What can hang from each mark
Z_639: Z_585
Z_314: Z_585 Z_938
Z_649: Z_585
Z_638: Z_585
Z_585: Z_79 Z_314 Z_638 Z_639 Z_649 Z_897
Z_79: Z_585

Known rows, with every way that one mark hangs from another
Z_79[Z_585]: [ 2.18 -0.06  0.94  0.28 -0.10  0.77  0.06  0.14  0.61  0.04  0.24  0.68
 -0.13 -0.93  0.31  0.24 -0.14 -0.76 -0.48  0.03  0.44  0.04 -0.01 -3.63]
Z_639[Z_585[Z_314 Z_649 Z_897]]: [ 2.72 -0.79 -0.25 -2.37 -0.12 -3.34 -0.32 -0.23 -0.40 -0.04 -2.51 -2.41
 -4.39 -0.12 -0.66  0.63  0.06 -1.00  0.23  0.76 -0.39  0.29  0.27  0.17]
Z_314[Z_585 Z_938]: [ 2.22  0.60 -0.17  0.36 -0.20  0.39 -0.08 -0.04 -0.02 -0.45 -0.65  1.20
  0.24  1.64  0.87  0.24  1.45 -0.84  0.12  0.18  0.48  0.72  1.63  0.50]
Z_314[Z_585[Z_79 Z_638 Z_897] Z_938]: [ 3.10 -0.06 -0.79 -1.88 -1.01  0.01 -0.30 -0.51 -0.52  0.29 -3.89  0.91
 -4.40  4.89  0.00  0.66  0.96 -1.24  0.11 -0.48  2.40  1.22  2.11  1.00]
Z_585[Z_639 Z_649 Z_897]: [ 0.82 -0.57 -0.25 -2.45 -0.52 -4.32 -0.30  2.08 -0.14 -0.17 -0.31 -0.16
 -4.78  0.87 -1.44 -0.34 -1.11 -0.12 -0.74  1.21  1.16  0.58  2.07  0.07]
Z_638[Z_585[Z_649]]: [ 2.43 -0.48  0.09 -0.52 -0.40 -3.12 -0.42  0.20 -0.38  0.40  1.14 -0.12
 -1.15 -0.62 -0.17  0.44 -0.96  0.73  0.04  0.95 -1.31  0.16  0.36 -0.16]
Z_314[Z_585[Z_649 Z_897]]: [ 1.76 -0.23  0.64 -1.15 -0.36 -3.64 -0.67  0.06 -0.35  0.19 -0.54  0.94
 -5.03  1.57 -0.56  0.26  1.07 -1.00 -0.20  0.86  0.99  0.77  0.78 -2.35]
Z_639[Z_585[Z_314[Z_938] Z_649 Z_897]]: [ 3.16 -0.51 -1.17 -2.39 -0.21 -3.04  0.01 -0.30 -0.59 -0.31 -2.75 -2.07
 -3.45  0.31 -0.28  0.65  0.38 -0.66  0.59  0.86 -0.03  0.66  1.31  2.54]
Z_585[Z_79 Z_638 Z_639 Z_897]: [ 1.76 -0.89 -0.73 -3.39 -1.25 -0.59 -0.28  1.69 -0.08  0.28 -3.77 -0.68
 -5.49  3.95 -1.22  0.22 -1.80 -0.81 -0.86 -0.47  2.39  0.59  2.19  0.55]
Z_314[Z_585[Z_639] Z_938]: [ 2.87  0.62 -0.26 -0.42 -0.48  0.37 -0.15  1.79  0.24 -1.06 -0.85  0.92
  0.08  1.93  0.52  0.07  0.43 -1.23 -0.78  0.27  0.63  0.69  3.00  0.62]
Z_649[Z_585]: [-0.06 -0.13  0.02 -0.88  2.30  0.30  1.06  0.14  0.15 -0.15 -0.05 -0.04
  0.13 -0.39  0.06  1.00  0.26 -1.41 -0.45 -0.09 -0.39  0.30  0.47  0.02]
Z_585[Z_639 Z_649]: [ 0.43 -0.35 -0.03 -1.74 -0.37 -3.88 -0.13  2.21 -0.09 -0.24  0.03 -0.28
 -1.34  0.27 -0.60 -0.16 -1.31  0.10 -0.75  1.15 -1.23  0.51  2.12 -0.01]
Z_314[Z_585[Z_79 Z_639 Z_897] Z_938]: [ 3.48  0.03 -0.67 -1.99 -0.56 -0.05  0.08  1.42 -0.41 -0.77 -3.83  0.67
 -5.15  2.78  0.22  0.17 -0.21 -1.61 -0.97  0.28  2.27  1.06  3.17  0.85]
Z_649[Z_585[Z_314 Z_639]]: [ 1.27 -0.64 -0.30 -2.53  2.11  0.18  1.10  1.72  1.22 -0.97 -2.79 -0.70
 -0.26 -0.81  0.91  1.47 -0.56 -1.91 -1.02 -0.04 -1.48  0.28  1.93  0.16]
Z_639[Z_585[Z_314 Z_638 Z_897]]: [ 3.31 -0.69 -0.39 -2.34 -0.77 -0.09 -0.80 -0.20  0.20  0.09 -3.08 -2.54
 -2.82  2.40 -1.04  0.97  0.36 -1.45  0.48 -0.65  1.30  0.04  0.22  0.34]
Z_638[Z_585[Z_314 Z_639]]: [ 4.13 -0.60 -0.26 -1.45 -0.56  0.03 -0.12  1.69  0.92 -0.64 -1.84 -0.87
 -0.52 -0.94  0.88  0.80 -1.72 -0.28 -0.66  0.13 -1.18 -0.39  1.29  0.08]
Z_314[Z_585[Z_79 Z_638] Z_938]: [ 2.79  0.09 -0.65 -1.20 -0.90  0.38 -0.33 -0.28 -0.36  0.27 -3.64  0.91
 -1.29  4.32  0.88  0.79  0.80 -1.11  0.12 -0.56  0.36  1.22  2.03  1.02]
Z_314[Z_585[Z_649] Z_938]: [ 1.95  0.26 -0.26 -0.49 -0.32 -3.00 -0.25  0.07 -0.42 -0.18 -0.49  1.35
 -0.70  1.55  0.68  0.27  1.36 -0.40  0.18  0.86 -0.70  1.16  1.97  0.55]
Z_639[Z_585[Z_79 Z_638 Z_649]]: [ 2.16 -0.80 -0.37 -2.45 -0.84 -3.04 -0.75  0.12 -1.38  0.80 -2.65 -2.44
 -2.57  2.66 -1.06  0.78 -1.06 -0.87 -0.07  0.29 -1.28  0.83  0.66  0.30]
Z_79[Z_585[Z_639 Z_649 Z_897]]: [ 2.92 -0.58  0.80 -1.92 -0.60 -3.15 -0.20  1.87  0.52 -0.15  0.01  0.51
 -4.45 -0.14 -1.01 -0.05 -1.19 -0.88 -1.17  1.01  1.44  0.60  1.91 -3.58]

Rows
[ 3.25  0.45 -0.47 -1.10 -1.20  0.28 -0.56  1.85  0.44 -0.60 -1.14  0.90
  0.56  4.36 -0.01  0.32  0.56 -1.18 -0.54 -0.30  0.94  0.88  3.33  0.89] | Z_314[Z_585[Z_638 Z_639] Z_938]
[ 0.49 -0.75 -0.45 -2.43  1.58  0.24  0.79 -0.05 -0.17  0.52 -2.99 -0.36
 -1.41  2.30  0.02  1.60 -0.44 -1.58 -0.43 -0.66 -0.50  0.84  0.95  0.41] | Z_649[Z_585[Z_79 Z_638]]
[ 1.17 -0.77 -0.53 -3.16  1.94 -0.33  1.16  1.67 -0.13 -0.35 -3.15 -0.56
 -5.30  0.76 -0.57  1.06 -1.39 -2.14 -1.45  0.15  1.47  0.77  2.10  0.34] | Z_649[Z_585[Z_79 Z_639 Z_897]]
[ 3.37 -0.86 -0.23 -2.22 -0.72 -3.37 -0.15  1.87 -0.69  0.10 -1.72 -0.70
 -3.37 -0.10  0.03  0.46 -2.87  0.07 -1.15  1.14 -1.64  0.48  1.86  0.04] | Z_638[Z_585[Z_79 Z_639 Z_649]]
[ 3.80 -1.41 -0.73 -3.02 -0.50 -3.59 -0.03 -0.54 -0.34  0.49 -4.31 -0.64
 -6.49 -0.44  0.78  1.06 -1.40  0.21  0.10  0.77 -0.91  0.42  0.55  0.36] | Z_638[Z_585[Z_79 Z_314 Z_649 Z_897]]
[ 4.57 -0.76 -0.38 -2.08 -0.65 -0.24 -0.18  1.48  0.89 -0.62 -2.10 -0.87
 -3.56 -0.34  0.09  0.60 -1.45 -0.43 -0.52  0.12  0.87 -0.39  1.35  0.06] | Z_638[Z_585[Z_314 Z_639 Z_897]]
[ 1.82 -1.51 -0.76 -4.49 -1.15 -3.94 -0.26  1.64  0.29  0.31 -6.10 -0.95
 -3.15  2.41  0.84  1.13 -1.84 -0.33 -0.58  0.16 -2.76  1.00  2.58  0.60] | Z_585[Z_79 Z_314 Z_638 Z_639 Z_649]
[ 1.46 -0.96 -0.63 -3.77  1.21 -0.31  0.70  1.62  0.07  0.10 -3.40 -0.64
 -4.75  3.21 -1.08  1.24 -1.25 -2.10 -1.25 -0.44  1.78  0.88  2.44  0.49] | Z_649[Z_585[Z_79 Z_638 Z_639 Z_897]]
[ 0.60 -0.47 -0.38 -2.18  1.53 -0.17  0.41  0.02  0.35  0.35 -0.60  0.01
 -2.53  2.67 -1.18  1.15  0.66 -1.57 -0.11 -0.58  1.98  0.63  0.88  0.21] | Z_649[Z_585[Z_638 Z_897]]
[ 1.55 -0.47  0.60 -1.45 -0.31 -3.32 -0.32 -0.06 -0.84  0.42 -2.83  0.53
 -3.93  1.25  0.78  0.65  0.04 -0.96 -0.49  0.64 -1.55  1.04  0.90 -2.18] | Z_314[Z_585[Z_79 Z_649]]
[ 2.33 -0.97 -1.88 -3.42 -0.87 -0.20  0.25 -0.87  0.19  0.33 -6.62 -0.31
 -4.24  3.32  1.00  1.02  0.18 -0.34  0.77 -0.83  1.13  1.03  1.79  3.21] | Z_585[Z_79 Z_314[Z_938] Z_638 Z_897]
[ 3.14 -0.60 -1.13 -2.41 -0.79 -2.83 -0.45 -0.07 -0.22  0.07 -2.73 -2.14
  0.28  2.17 -0.01  1.00  0.39 -0.56  0.76  0.21 -1.82  0.81  1.58  2.65] | Z_639[Z_585[Z_314[Z_938] Z_638 Z_649]]
[ 3.06 -0.98 -0.51 -3.10 -0.87 -3.43 -0.85 -0.13 -0.25  0.42 -2.85 -2.39
 -3.88  2.33 -1.17  1.02  0.21 -0.97  0.56  0.16  0.03  0.47  0.66  0.32] | Z_639[Z_585[Z_314 Z_638 Z_649 Z_897]]
[ 1.34 -0.69 -0.55 -2.56 -0.41 -0.59  0.15  1.65 -0.38 -0.26 -3.45 -0.59
 -5.93  1.24 -0.65 -0.06 -1.86 -0.86 -1.14  0.15  2.06  0.29  1.85  0.32] | Z_585[Z_79 Z_639 Z_897]
[ 0.70 -1.30 -0.59 -2.88 -0.04 -3.76  0.34 -0.57 -0.28  0.32 -5.48 -0.63
 -3.60 -0.64  1.76  1.02 -0.86  0.01  0.11  0.70 -3.21  0.82  0.65  0.39] | Z_585[Z_79 Z_314 Z_649]
[ 3.80 -0.38 -1.37 -2.29 -0.77  0.25 -0.36 -0.38  0.01 -0.18 -3.32 -2.16
 -1.90  2.75 -0.63  0.80  0.67 -1.13  0.70 -0.60  1.49  0.34  1.25  2.71] | Z_639[Z_585[Z_314[Z_938] Z_638 Z_897]]
[ 3.38 -0.75 -0.44 -1.24 -0.41 -0.22 -0.09 -0.34 -0.69  0.46 -2.06 -0.45
 -5.36  0.31 -0.33  0.43 -1.49 -0.10 -0.26  0.09  1.62  0.10  0.07  0.05] | Z_638[Z_585[Z_79 Z_897]]
[ 3.54 -1.14 -0.74 -3.21 -0.82 -0.08 -0.50 -0.51 -0.45  0.33 -5.70 -2.78
 -4.93  2.67 -0.53  1.21 -0.56 -1.63  0.18 -0.70  0.88  0.40  0.34  0.50] | Z_639[Z_585[Z_79 Z_314 Z_638 Z_897]]
[ 4.65 -0.29 -1.08 -1.40 -0.60  0.33  0.34  1.65  0.83 -0.97 -2.09 -0.49
  0.40 -0.46  1.26  0.62 -1.28 -0.02 -0.32  0.27 -0.93  0.07  2.40  2.43] | Z_638[Z_585[Z_314[Z_938] Z_639]]
[ 2.99 -0.81 -1.11 -2.65 -0.09 -2.75  0.29 -0.40 -1.02 -0.13 -5.19 -2.40
 -2.32 -0.12  1.07  1.03 -0.60 -0.74  0.29  0.76 -2.63  0.96  1.41  2.66] | Z_639[Z_585[Z_79 Z_314[Z_938] Z_649]]
[ 3.56 -0.67 -0.27 -2.02 -0.78 -3.73 -0.55  1.90 -0.24 -0.11  0.55 -0.36
 -4.48  0.32 -1.32  0.01 -1.82  0.13 -0.72  1.20  0.85  0.17  1.77 -0.12] | Z_638[Z_585[Z_639 Z_649 Z_897]]
[ 3.15 -0.23  0.80 -1.07 -0.50  0.24 -0.01  1.83  0.88 -0.40 -0.26  0.42
 -3.50 -0.06 -0.89 -0.11 -1.08 -1.29 -1.20  0.25  2.70  0.19  1.52 -3.55] | Z_79[Z_585[Z_639 Z_897]]
[ 2.15 -0.52 -1.32 -3.18  1.99 -0.05  1.46  1.52  0.97 -1.22 -3.23 -0.25
 -2.52  0.27  0.54  1.24  0.06 -1.79 -0.64  0.09  0.82  0.73  2.98  2.64] | Z_649[Z_585[Z_314[Z_938] Z_639 Z_897]]
[ 2.20 -0.74 -0.29 -2.47 -0.21 -3.37 -0.29 -0.09 -1.67  0.43 -2.66 -2.32
 -6.26  0.86 -1.43  0.41 -1.02 -1.05 -0.23  0.85  0.49  0.72  0.44  0.18] | Z_639[Z_585[Z_79 Z_649 Z_897]]
[ 1.85 -1.47 -0.81 -4.48 -0.47 -4.27  0.18  1.37 -0.04 -0.08 -6.05 -0.85
 -7.24  0.36  0.51  0.63 -1.75 -0.54 -0.77  0.91 -0.76  0.77  2.30  0.46] | Z_585[Z_79 Z_314 Z_639 Z_649 Z_897]
[ 2.15 -1.20 -0.69 -3.55 -1.05 -0.18 -0.11  1.52  0.71  0.03 -6.25 -1.04
 -2.09  2.47  0.98  1.10 -1.68 -0.84 -0.66 -0.73 -1.34  0.52  2.10  0.65] | Z_585[Z_79 Z_314 Z_638 Z_639]
[ 2.99 -0.94  0.64 -2.16 -0.29 -3.01  0.11 -0.26  0.88  0.20 -2.38  0.45
 -4.46 -1.16  0.57  0.66  0.07 -0.65 -0.03  0.60  0.11  0.62  0.49 -3.35] | Z_79[Z_585[Z_314 Z_649 Z_897]]
[ 1.54 -0.60 -1.43 -1.99 -0.01  0.26  0.89 -0.72  0.01 -0.19 -6.04 -0.32
 -1.46  0.00  2.43  0.85 -0.23 -0.08  0.31 -0.17 -1.51  0.72  1.31  3.00] | Z_585[Z_79 Z_314[Z_938]]
[ 1.18 -1.14 -0.56 -3.34  2.21 -0.08  1.36 -0.59  0.23 -0.07 -5.39 -0.56
 -5.29 -0.27  1.03  1.76 -0.09 -1.95 -0.38 -0.23  0.01  0.64  0.66  0.44] | Z_649[Z_585[Z_79 Z_314 Z_897]]
[ 0.97 -0.77 -0.43 -2.43  2.22 -0.10  1.10 -0.33  0.72 -0.31 -2.89 -0.23
 -3.16 -0.43  0.49  1.53  0.73 -1.76 -0.05 -0.21  0.47  0.32  0.58  0.18] | Z_649[Z_585[Z_314 Z_897]]
[ 3.58 -0.77  0.47 -2.00 -0.95  0.35 -0.29 -0.38  1.46  0.29 -2.90  0.43
 -2.97  1.31  0.20  1.00  0.40 -1.12  0.13 -0.72  1.60  0.35  0.41 -3.17] | Z_79[Z_585[Z_314 Z_638 Z_897]]
[ 2.91 -0.63 -0.27 -1.19 -0.50 -3.56 -0.53 -0.03 -0.48  0.50  0.79 -0.09
 -4.27  0.02 -0.97  0.25 -0.75  0.58  0.07  0.99  0.80  0.14  0.37 -0.04] | Z_638[Z_585[Z_649 Z_897]]
[ 1.06 -1.01 -0.57 -3.46 -0.46 -4.34  0.03  1.74 -0.74  0.12 -3.20 -0.54
 -7.12  1.21 -0.87 -0.05 -2.01 -0.28 -1.00  1.06  0.71  0.92  2.28  0.27] | Z_585[Z_79 Z_639 Z_649 Z_897]
